Every row comes from one small tree of marks. The marks that hang from a mark follow it in brackets, in alphabetical order. Every link used is in the known rows. Which tree was each row made from?
(in the rows, 128 means zero)
Known rows:
S(Z(N)): [136 118  65 139  77  95  85 123 145 157 105 127 122 137 119  73 116 143
 126 166 143  97]
N(S U V): [111 129 100 154 157 138  92 114 163 109 114 146 160 153  50 135  70 139
  49 123 131 123]
Z(N V): [129 147 100 179 124 105 104 135 178 125 119 118 117 157 115  84 108 157
 116 160  97  81]
P(C(Z) M N(S U)): [134  78  78 151 123 111  61  91 183 148 117 177 127 186  42 106 118 135
 145 155 170 175]
S(Z(N(U))): [132 115  65 141  93  99  69 119 148 166 104 125 122 140 104  77 113 140
 107 171 148 106]
M(C(V Z) N(U)): [115 138  91 111 128 120  93 113 195 168 125 101 113 169  69 123  98 125
  67 195 110 126]
M(C): [129 143 103 137 120 110 128 112 174 150 132 120 134 127 100 127 124 134
 119 143  93 112]
Z(N(S)): [123 137 107 160 108 106  85 114 158 126 102 135 134 165 125  84 113 162
 103 145 120 126]
P(N): [142 126  88 147 125 108  96 117 144 150 119 150 141 170  97 109 122 138
 160 140 127 138]
M(C(Z) N(S U)): [103 134 100 131 107 119  94 105 190 161 116 109 119 177  85 131 108 128
  51 189 111 109]
S(C(V) Z(N)): [144 137  74 114 110  80  89 126 186 120 106 154 100 106  66  94  97 146
 108 199 133 106]
C(V Z(N)): [134 127  70 114  95 111  68 126 154 139 121 129 102 140  73  94  98 153
 112 142 127 130]
P(M(C) N(U V)): [134 106  95 152 165 129  95  84 176 171 128 148 145 199  52 129  92 129
 135 166 138 157]
C(V Z(N(S U))): [124 121  77 118 103 116  50 119 161 133 118 132 106 146  51 101  92 157
  77 145 136 141]
P(M(N(S(C) U V))): [124 115 106 144 142 126 128  94 167 143 106 148 135 186  88 114  90 129
  90 170 136 146]
M(C(Z) N(V)): [117 146  87 129 114 122 125 119 187 153 119 108 121 173 104 129  83 122
  93 182 101  80]
C(V Z(N(S))): [127 124  77 116  87 112  66 123 159 125 120 134 108 143  68  98  96 159
  96 140 130 131]
M(C N(V)): [118 154 104 139 141 120 142 118 194 143 117 109 143 178 118 123  86 123
  97 182  96  94]
W(N(U)): [134 130 110 137 147 112  89 115 138 162  80 146 142 162  81 105 103 138
 100 187 111 128]
W(C(V) N(S(Z))): [134 127 118 109 113  88  99 104 148  71  94 177 157 142  92  93  82 151
  99 216 109 109]

Which tree is each row?
[115 108  84 140 101 116  75 111 150 139 113 138 141 134  63 112 113 138
  59 145 148 125] => N(S(Z) U)
[128 121 104 140 129 125 148  94 173 163 120 125 138 186 113 112  99 125
 122 172 119 130] => P(M(C N(V)))
[122 117  86 147  72 107 116 127 157 111 123 138 139 127  85 108 115 144
  93 140 129  86] => N(S(Z(V)))
[131 128  68 140  94 116  76 123 145 149 110 132 105 150  97 102  93 145
 115 138 124  93] => C(Z(N(V)))
[135 102  99 148 147 119  89  80 169 187 128 144 136 193  63 120 122 131
 142 170 137 171] => P(M(C) N(U))
[111 141  86 131 137 129 102 114 192 166 118 106 120 178  81 134  80 118
  66 190 108  93] => M(C(Z) N(U V))
[124 137 101 139  99 105 116 122 173  97 119 161 113 114  61 138 109 146
  82 142 107  95] => N(S(C(Z(V))))
[116 135  95 141 155 129  85 115 181 100 111 165 128 131  19 155  63 137
  37 144 126 107] => N(S(C(Z)) U V)
[116 137 103 167 149 123  68 113 169 123 100 136 143 175  91  98  78 157
  68 149 128 124] => Z(N(S U V))
[133 109  93 136  97 116 114  90 159 176 126 130 114 157  97 109 122 138
 134 153 121 134] => P(M(C(Z(N))))
[127 132 133 117 156 101  83  97 155  79  93 176 160 154  73 104  78 149
  73 210 103 134] => W(C(V) N(S U))
[124 118 104 142 145 129 133  90 176 172 119 123 137 189  97 116  96 123
 103 177 124 140] => P(M(C N(U V)))
[137 146  84 132 134 103  86 121 176 130 105 160  90 119  60 129  92 139
  94 168 112 100] => S(C(Z(N(U V))))
[125 123 115 124 120 102  69  95 138 103  87 176 136 154  81 112  88 143
  74 208 105 102] => W(C(Z) N(S U))
[117 132 107 163 130 113  62 108 162 138  99 133 133 170 102  89 108 159
  76 153 126 138] => Z(N(S U))
[125 140  93 164 160 122  70 117 164 144 101 129 134 171  99  92  81 149
  91 154 125 122] => Z(N(U V))
[119 135 113 142 147 113  90 108 175 115 109 160 129 125  45 139 107 141
  50 149 119 137] => N(S(C) U)
